Known rows, with every step that occurs
difoz, merul, ruku: [-0.34  0.43 -0.74  0.22  0.12 -0.11 -0.54 -1.31 -2.38 -0.10  1.09  2.42
 -4.07  0.20 -2.09  1.72  0.76]
merul, difoz, mosib: [ 0.20 -1.31 -1.60  0.86  1.96 -0.03  1.02  0.46 -2.77  1.34  0.54 -1.73
  2.97  1.11 -3.18  0.15  0.13]
ruku, merul, difoz: [ 0.73  1.60  0.15 -0.84  1.19 -2.63  0.99  1.08 -1.38  1.22 -1.45  1.27
 -0.99  2.13  0.48  1.44 -0.10]
difoz, vagaf: [-0.13  1.18 -0.50  0.55 -0.41  1.09  0.47 -0.60 -0.81  0.31  1.07  1.61
 -1.39  0.73 -1.57  0.20  1.60]
ruku, merul: [-0.63  0.70  0.76 -1.21 -0.17 -1.29  0.64 -1.36  0.61 -0.22 -0.33  2.19
 -2.31  1.39  1.36  1.13  0.43]
zogis, gafu, difoz, merul, ruku: [ 2.35  2.15 -0.44  1.20 -1.20 -0.07 -0.08 -0.04 -3.86 -0.14 -0.56  0.85
 -3.47 -0.46 -1.58  0.40  0.86]
merul, difoz: [ 1.33  0.86 -0.66  0.36  1.35 -1.34  0.47  2.48 -2.03  1.42 -1.17 -1.03
  1.22  0.73 -0.84  0.31 -0.55]
vagaf, ruku: [-0.21 -0.11 -0.81  1.64 -0.79  1.80  0.75 -0.53  0.63  0.40  0.24  3.11
 -3.45 -0.83  0.34  1.35  0.03]
vagaf, ruku, merul, difoz, mosib: [-0.65 -0.69 -1.54  1.28  1.00  0.41  2.28 -1.39 -1.48  1.49  0.43  3.57
 -2.78  1.66 -1.50  2.61  0.60]
zogis, gafu, difoz: [ 2.72  1.73  0.28  1.10 -1.27  0.08  0.50  1.23 -1.30 -0.04 -1.72 -1.58
  0.55 -0.65  0.59 -1.28  0.11]
vagaf, difoz, merul, ruku, mosib: [-1.62 -0.06 -0.70  2.02  0.71  0.07  2.34  0.14 -1.57  1.49  0.70  3.44
 -5.26  1.73 -0.42  3.13 -0.61]
gafu, difoz: [ 1.11  0.29  0.12  0.64 -0.55  0.07  1.01  1.80 -0.95  0.37 -1.56 -0.93
  1.13 -0.09 -0.47 -1.31 -1.52]
gafu, ruku, mosib: [-2.56  0.95 -1.15  1.53 -0.60 -0.25  3.15 -0.03 -0.12  1.10  1.86  2.62
 -1.72  0.83  0.97  2.75 -1.57]
merul, difoz, gafu, ruku, mosib: [-0.86  3.79 -2.33  0.68  0.18 -0.15  3.15  1.08 -2.45  1.90  1.23  1.16
 -1.61  1.85  1.00  2.36 -1.08]
merul, difoz, vagaf, ruku: [ 0.90  2.05 -1.95  2.60  0.24  1.49  1.64  1.44 -2.32  2.14  0.11  3.71
 -3.58  0.61 -2.08  1.84  1.08]
gafu, difoz, mosib: [ 0.01 -1.82 -0.78  1.06 -0.09  1.42  1.58 -0.22 -1.68  0.32  0.12 -1.70
  2.77  0.31 -2.76 -1.44 -0.83]
difoz, merul: [-0.78  0.79  0.69 -1.66 -0.48  0.36 -0.53 -1.33 -1.10 -0.52 -0.20  1.31
 -1.50  0.68 -1.37 -0.36  1.27]
zogis, gafu, difoz, vagaf, ruku, mosib: [ 0.66  1.31 -1.75  3.58 -1.82  2.01  3.46 -1.32 -0.37  0.97  0.31  3.67
 -4.68  0.10 -0.08  2.24  0.56]

Rows
[-0.47  6.53  0.76  0.47 -2.04  2.06  2.52  1.67 -1.52  0.99  0.17  4.44
 -5.80  2.18  3.73  0.85  0.88]  vagaf, difoz, gafu, ruku, merul
[ 0.75  0.70 -0.61  0.85 -0.47 -0.02  0.47  0.47 -3.30  0.32 -0.37  1.51
 -2.91  0.12 -2.61  0.38 -0.76]  gafu, difoz, merul, ruku
[ 0.94  1.51 -0.37  1.19 -0.91  1.30  1.40  1.23 -1.70  0.69 -0.47  0.72
 -0.28  0.62 -2.04 -1.08  0.01]  gafu, difoz, vagaf
[ 0.27  1.18  0.85 -1.03 -1.14  0.42  0.44  0.46 -1.99 -0.12 -1.76  0.37
 -0.42  0.58 -1.87 -1.63 -0.26]  gafu, difoz, merul
[ 0.55  1.48 -0.62  0.93  0.43 -0.93  1.78  0.67 -0.78  1.61 -1.30  4.28
 -4.45  1.32  0.91  2.79 -0.06]  vagaf, ruku, merul, difoz
[-0.24  1.91  1.54 -0.07 -0.53  1.52  0.49  1.63 -1.63  0.58 -1.38  1.94
 -2.33  1.37 -0.25 -0.75  1.11]  vagaf, difoz, merul
[ 0.37  3.44 -1.09  1.29 -0.08 -0.71  2.40  0.09 -4.00  1.35  1.15  1.94
 -1.31  1.90 -0.34  2.19  1.78]  zogis, gafu, ruku, merul, difoz, mosib
[-0.21  5.35 -0.79  0.98 -0.39 -0.88  2.81  2.06 -3.62  2.21  0.69  4.94
 -3.79  2.75 -0.66  2.42  1.09]  gafu, ruku, merul, difoz, vagaf
[ 0.16  1.56  0.08  1.69  0.06  0.99  0.57  1.70 -2.96  1.10  0.00  2.96
 -4.92  0.85 -1.00  1.28  0.63]  vagaf, difoz, merul, ruku
[-2.13 -1.13 -1.53  0.50  0.73 -1.12  1.23 -2.86 -1.19  0.30  1.90  2.80
 -4.42  1.06 -1.50  3.62 -0.46]  difoz, merul, ruku, mosib
[ 0.89  5.49 -1.55  0.42 -0.45  0.81  1.36  2.61 -3.76  1.49  0.49  0.69
 -1.18  0.95  0.46  0.42  0.10]  merul, difoz, gafu, ruku
[-1.25  1.97 -1.26  0.90  0.55 -0.65  2.96  0.61 -3.37  1.83  1.34  2.59
 -0.79  2.52 -1.33  2.09  0.16]  gafu, ruku, merul, difoz, mosib
[ 0.88  3.55 -1.19 -0.38 -0.22  0.60  1.25 -0.74 -1.04  0.91 -0.67  3.83
 -5.71  1.48  1.70  2.06  0.95]  vagaf, ruku, merul, difoz, gafu
[ 1.78  3.59 -0.21  2.06 -2.69  1.62  2.22 -1.18 -0.98  0.36 -0.78  5.32
 -6.60  0.53  0.69  1.31  2.20]  zogis, gafu, difoz, vagaf, ruku, merul
[-0.94  1.81 -0.51  1.01 -1.40  1.58  1.70 -2.48  0.58  0.48  0.96  6.89
 -7.16  1.21  0.11  2.68  2.06]  difoz, vagaf, ruku, merul
[-1.62  4.10 -0.83  1.96 -1.27  2.40  3.77  1.58 -0.93  1.64  1.25  2.71
 -3.71  1.69  2.91  1.66 -0.72]  vagaf, difoz, gafu, ruku, mosib
[ 0.09  5.81 -0.03  1.58 -1.88  3.36  1.98  3.06 -2.20  1.26  0.41  2.29
 -3.47  0.83  2.35 -0.33  0.48]  vagaf, difoz, gafu, ruku
[ 0.16  2.13 -0.37  1.59 -1.98  1.75  2.77 -0.66 -0.49  0.86 -0.62  5.99
 -6.21  1.10 -0.39  1.32  0.54]  gafu, difoz, vagaf, ruku, merul
[-1.03  5.33 -0.09 -1.08 -2.09  0.88  1.45 -1.32 -0.96 -0.18  1.36  3.90
 -4.93  1.50  2.62  1.25  1.04]  difoz, gafu, ruku, merul
